Known rows, with every way that one mark hangs from another
gugim{biku{nupepal zudus} mipuro{fufud{relo{durud}}}}: [  6   6   6  21   5  36 -31  -4  30   8   2  11 -12   2 -26  -8  21  11
  12  37  15 -13  22  46 -11 -17 -42  10 -38 -25 -33 -14]
fanag{fufud{biku mipuro relo}}: [ 14 -26 -14  -7 -14 -19   2 -15   9 -13 -39  -1  40 -26   5 -14 -15  -9
 -18   5  31 -17   8 -22 -30  21  17 -27 -33  54  17  -1]
zudus{biku{fufud{mipuro relo} gugim nupepal}}: [-22   8   5  18  -9   5  13  27  -5  -7  27  32  -3  12  -9  -8 -11  15
  13 -23   5  15   6  17 -12 -12 -32  -1   5 -22 -21  -8]
savem{fanag{fufud{biku{gugim} relo}}}: [ 18 -40  -4  -7 -15 -34  15   2   4  -7 -38 -10  38 -17  11  -6 -22 -28
 -28   5  19 -17  10 -29 -29  13  37 -20 -28  61  47  16]
biku{gugim}: [  2  -7   7 -11  -2 -18  11  10  -9   7   9  -3   1  16   9  10  -8 -13
   4 -11  -7   1  -3 -10   2   2   0  13   5  -8   6 -13]
durud{relo{fufud{biku{zudus} mipuro}}}: [ 28 -15 -40 -25  -3 -12  -6 -28 -31 -18 -23 -58  23 -25   4 -18  15 -12
 -11  41  28  11 -30 -41 -21   9  28  -8  -7  19 -20 -20]
fanag{fufud{biku}}: [ 17 -19  -5 -16  -5 -23   3  -5   1  -7 -24  -6  25  -3   1   7 -15 -18
 -15  -5   8 -12   5 -27 -16   4  29 -18 -11  34  22  13]
gofub{meram}: [  1  11   4 -25  17   0   2  -5   5   6   9  -6  -8  -8  24  27 -17   4
  -6 -10 -28  -9 -26   5  35  -5  26  -4  31  -8  17   4]
gugim{biku{nupepal} mipuro}: [  0  -6  14   4  19  18 -15   2  20  -6  12  25  -2  17 -31   1   2   8
   8  20  -6 -10  17  40  10 -17 -26  11 -25 -32 -20 -13]
gofub{biku{fufud{relo{durud}}}}: [-14  38  -9  -5  -8   6   6   8   1  16  -2  -8 -24  11   0   3  -4  -7
  -8  -4 -25  -1 -10 -16  14  22  17   0  19 -10   6   6]
nineb{gofub{meram{poro{biku{nupepal zudus}}}}}: [ -7  24  18   2  25   3   0 -16   7  -1  23  17 -34  -1  28   7  13  17
   7 -31 -52   3 -20  25  72 -10   8  -3  48 -16  32  24]
nineb{gofub{biku{nupepal zudus} meram}}: [-11  42  21  19  18   9   5  -6  10   3  28  12 -49  -1  21   2  30   1
  11 -54 -49  13  -8  12  64   0   7  -4  35 -28  23  33]
biku{zudus}: [  5  -2   8 -11   0   6   3   5  -2   3   3 -18  -4   4  -5  14   4   7
  13 -12   8   5   1   3   7 -19  15   4  20 -21  12   1]
gugim{biku}: [  3 -11   1 -25  14  10  -5   0   4  -4   0  -8  -4   7 -12   0   5   1
   8  -5  -6 -16  -5   6  18  -9   9  16   1 -22  -1 -17]
gugim{mipuro}: [ 11  -6   5   2   8   4   4   1  12   0   2  -4  14   8  -5  24 -13 -12
  -3  26 -10 -13   0   8  -5 -11   3  -1 -12  -9  10 -10]
durud{relo}: [ 22 -17 -21 -26  -3 -14  -2 -14 -14  -8 -14 -54  12 -10  10   3  -2 -11
 -21  24   2   8 -21 -33  -6  11  42   0  15   8  19 -20]
durud{relo{fufud{biku{gugim zudus} mipuro}}}: [ 26 -14 -38 -24  -4 -15  -5 -26 -33 -15 -19 -52  21 -20   6 -19  17 -13
  -8  38  26  14 -29 -41 -23  11  18  -5  -8  16 -26 -22]
gofub{biku{fufud{mipuro} gugim zudus} meram}: [-34  62  16  -8   8  21   7  12   3  29  28  38 -47  16  24  25   6  15
  22 -37 -46  17 -19  28  45   2 -28  14  36 -53 -34  27]
zudus{biku}: [  5  -4   3 -12   3   0  14  13  -2 -12  14 -17   4  -4  -3   9  -5  -9
  18 -27  -6  -8 -12  -2  -2 -34  17 -11  22 -17  19 -11]
savem{fanag{fufud{biku{zudus} relo}}}: [ 18 -38  -4  -8 -15 -25  13   1   6  -9 -41 -14  36 -21   7  -5 -18 -21
 -25   5  24 -16  12 -24 -27   5  41 -24 -23  57  49  21]
fufud{relo}: [ 10  -5 -10  -7  -9  -8   5  -5   9  -1 -20 -27  11 -13  -1  -7 -13   0
 -16   7  11 -17  -6 -19  -2  18  28 -12  -1  24  37 -17]
mipuro{fufud{biku{gugim zudus} relo{durud}}}: [ 20  11 -20  13 -17   6 -20 -16   2  14 -20 -29   2 -17   7 -10  11 -15
  -1  23  15 -16   2  -6 -33  -2  -9   0 -24  23 -13 -16]
nineb{gofub{biku{zudus} meram{poro}}}: [ -8  44  17   3  24  11   8 -14  10   4  22   8 -48  -3  32   9  31   7
  15 -43 -64   0 -26  13  81  -3   6   0  50 -29  28  33]
fanag{fufud{biku mipuro relo{durud}}}: [ 16 -34 -22 -15 -16 -20   2 -18   7 -13 -41 -17  43 -36   6 -22 -14 -10
 -24  21  37 -12   5 -35 -38  27  22 -30 -35  59  18 -10]
nineb{gofub{meram{poro{biku}}}}: [ -4  21  12  -5  27   0   4 -18   6   0  18   7 -28  -3  36  12   8   8
   2 -26 -60  -7 -30  12  70  -4  18  -3  46  -9  39  18]
nupepal{biku{fufud gugim{mipuro} zudus}}: [-34   0  30  26   6  19  -2  36   1  21  25  28 -16  31 -20  34  -2   7
  16 -18  -4   2  21  19 -14  -5 -28  36  14 -21 -16  12]
meram{poro{biku{gugim zudus}}}: [ -3  15  13 -33   9 -12 -10 -11  -6  11   2  21 -17  24   8  11 -10  26
  22   0 -34  -8 -16  42  49 -29  -3   4  50 -17  12  -1]
nineb{gofub}: [  5  -4   4  15  11  -4  15  -5  -1 -10  11 -17 -10  -1  20   2  15 -17
  -5 -26 -26  -2  -9 -20  27   7  26   3  14  -2  41   7]
fanag{fufud{biku{nupepal} mipuro relo}}: [ 13 -26  -9   4 -15 -22  -3 -12   8 -16 -35  11  36 -22  -1 -21 -16  -3
 -21   3  35  -9  19 -11 -28  19  10 -29 -35  54  11   3]

Rows
[ 20   5 -11  26  -4  10 -19 -14  18   3 -12  -8  13  -8  -6   4  -6 -16
 -11  48   4 -20  11  14 -30  -9 -14  -9 -39  17  -9 -15] -> gugim{mipuro{fufud{biku{nupepal} relo{durud}}}}
[ 22 -22 -45 -29  -2  -7  -2 -27 -34 -19 -20 -54  29 -39   0 -35  14 -15
  -2  53  46   5 -26 -48 -32   5  20 -16 -20  28 -31 -27] -> relo{durud fufud{biku{zudus} mipuro}}
[-23  55  18   8  20  16  12  -1   5  14  34  27 -57  15  33  15  28  12
  15 -44 -72  10 -26  14  78   6 -15  13  51 -40   9  37] -> nineb{gofub{biku{fufud gugim zudus} meram{poro}}}
[-17 -16  30  12   5   0  -5  25  -3  12  14   5 -11  12 -14  19   7  -2
  22 -37   8  -4  21   9  -8 -10  -5  26  20  -5   5   2] -> nupepal{biku{gugim zudus}}
[ 12 -23 -10  -5 -15 -12   2 -13  10 -10 -37  -1  35 -25   1 -14  -7   0
 -10   0  36 -10  12 -15 -29  14  10 -26 -30  43  12   4] -> fanag{fufud{biku{zudus} mipuro relo}}
[-23  -2 -16   1 -15   3  15  14  -9  11   5  10   8   7  13  -5 -18   9
 -15  23   8  13  -8 -18 -22  36 -21  17 -10   0 -21 -20] -> biku{fufud{mipuro relo{durud}} gugim}
[-21  16  12  21  -6  10  12  30   5  -1  32  32  -8  22 -19   2 -12  12
  12 -12  -7  12   7  19 -11 -15 -37  -3   4 -28 -15  -2] -> zudus{biku{fufud{relo} gugim{mipuro} nupepal}}
[ 22  14 -16  30 -13   1 -26 -16   5   3 -21 -10   4 -10   2  -6  -4 -14
 -12  14  10 -24  12  11 -20  -8   0  -7 -25  33  -9  -7] -> mipuro{fufud{biku{nupepal} relo}}
[ 27  -6 -35 -29  -4 -17  -5 -22 -33 -10 -17 -60  12 -13   0 -15  17 -15
 -10  36  18  14 -31 -48 -16  11  27  -6   1  15 -14 -16] -> durud{relo{fufud{biku{gugim zudus}}}}
[ -6  37  12   7  20   5  12  -9  10   4  21  -2 -40  -6  32   8  24 -15
   4 -47 -59  -1 -23  -4  60   8  20  -3  33 -17  33  26] -> nineb{gofub{biku meram}}
[ 19  10  -2  23   3  17 -14  -9  14   7  -4  -2   9   5  -3  25   0 -18
   5  30  -8 -21   7  24 -21 -27 -17   3 -28  -6 -17  -3] -> gugim{mipuro{fufud{biku{zudus}}}}
[-27  21  11   1  -7  15  15  30 -13  23  26  20 -21  41  -2  24  -3  18
  12 -13 -10  26   0   4   2   1 -28  31  22 -46 -27  12] -> biku{fufud gugim zudus}
[ -7   5  31  22  -3   0  -4  16   3   7  26  34 -13  29 -22   3   5  16
  20  -4   9  27  32  37   0 -20 -45  10  -7 -37 -23   3] -> biku{gugim{mipuro} nupepal zudus}
[-19  11   7  10   8  42 -14  11  23   6  15  27 -14  20 -41  -5   7  34
   5  33   5   7  18  37   1  -3 -43  15 -20 -43 -35  -6] -> gugim{biku{fufud{relo{durud}} nupepal zudus} mipuro}
[ 17 -47  -3  -6 -10 -24  14   0  -2 -14 -35  -3  43 -21  15   1 -19 -25
 -17   3  25 -11  13 -13 -30  -5  34 -16 -27  47  31  20] -> savem{fanag{fufud{biku{zudus} mipuro}}}
[-21  11  11  -2   9  29 -11  18   0   3  20  27 -25  30 -29   1   6  32
  11 -10   0  13  13  31  22 -12 -21  26  10 -49 -32   6] -> gugim{biku{fufud nupepal zudus}}
[ 11 -25   1   2  -8 -16  -3  -6   1 -15 -20  18  28 -10  -2  -7  -9  -1
  -5  -9  30   4  23   1 -21  -4   4 -18 -22  26  -4  14] -> fanag{fufud{biku{nupepal zudus} mipuro}}
[  6  -4 -16  -2 -15 -17 -11 -18  -4  -7 -15 -15  12 -18 -24 -44  -5   7
 -15  20  20   7  13 -20 -23  17  -5 -19 -25  37  -1 -26] -> fufud{biku{gugim nupepal} relo{durud}}
[-17   4   5  -3  11  18  -9  16  -1  -1  16  26 -16  29 -22   1  -6  19
  -2  -3  -8   4   8  22  22  -3 -11  25   5 -34 -25  -1] -> gugim{biku{fufud nupepal}}
[ -3   0  19  11   2  -4   8  21   2 -10  30  20  -2  13 -15   2  -3  -3
  23 -22  -5   8   9  22  -6 -35 -26  -7   4 -28  -6  -9] -> zudus{biku{gugim{mipuro} nupepal}}
[ 13 -18   2 -10  -5 -22   4  -2   5  -2 -17   6  24   4   0   9 -12 -20
  -9   0   4  -8   9 -20 -22   5   6 -13 -22  28  11  10] -> fanag{fufud{biku{gugim{mipuro}}}}
[-36  -8  20  26  -2  15  -1  30  -2  16  13  24  -9  13 -13  15  -2  14
  12 -25  14   0  20  13 -19   9 -24  30  10  -2 -14   3] -> nupepal{biku{fufud{mipuro relo} gugim zudus}}
[-34 -12  14  21  -4  15  -1  27  -3  15  11  13  -7   6 -12   9   0  13
   9 -13  19   4  18   4 -24  14 -20  28   9   1 -13  -3] -> nupepal{biku{fufud{mipuro relo{durud}} gugim zudus}}
[-33   7   4  23 -20  12   2  21  -9  10  18  37 -11  16 -10 -19  -5  39
  -1   9  29  42  23  17 -15  19 -48  15  -6 -22 -42  -3] -> biku{fufud{mipuro relo{durud}} gugim nupepal zudus}
[ 16 -21 -35 -18  -5 -14  -5 -21 -38 -18 -10 -34  21 -28  -5 -44  14 -10
   1  47  48  18 -13 -38 -32   7   0 -13 -25  23 -44 -26] -> relo{durud fufud{biku{gugim nupepal zudus} mipuro}}
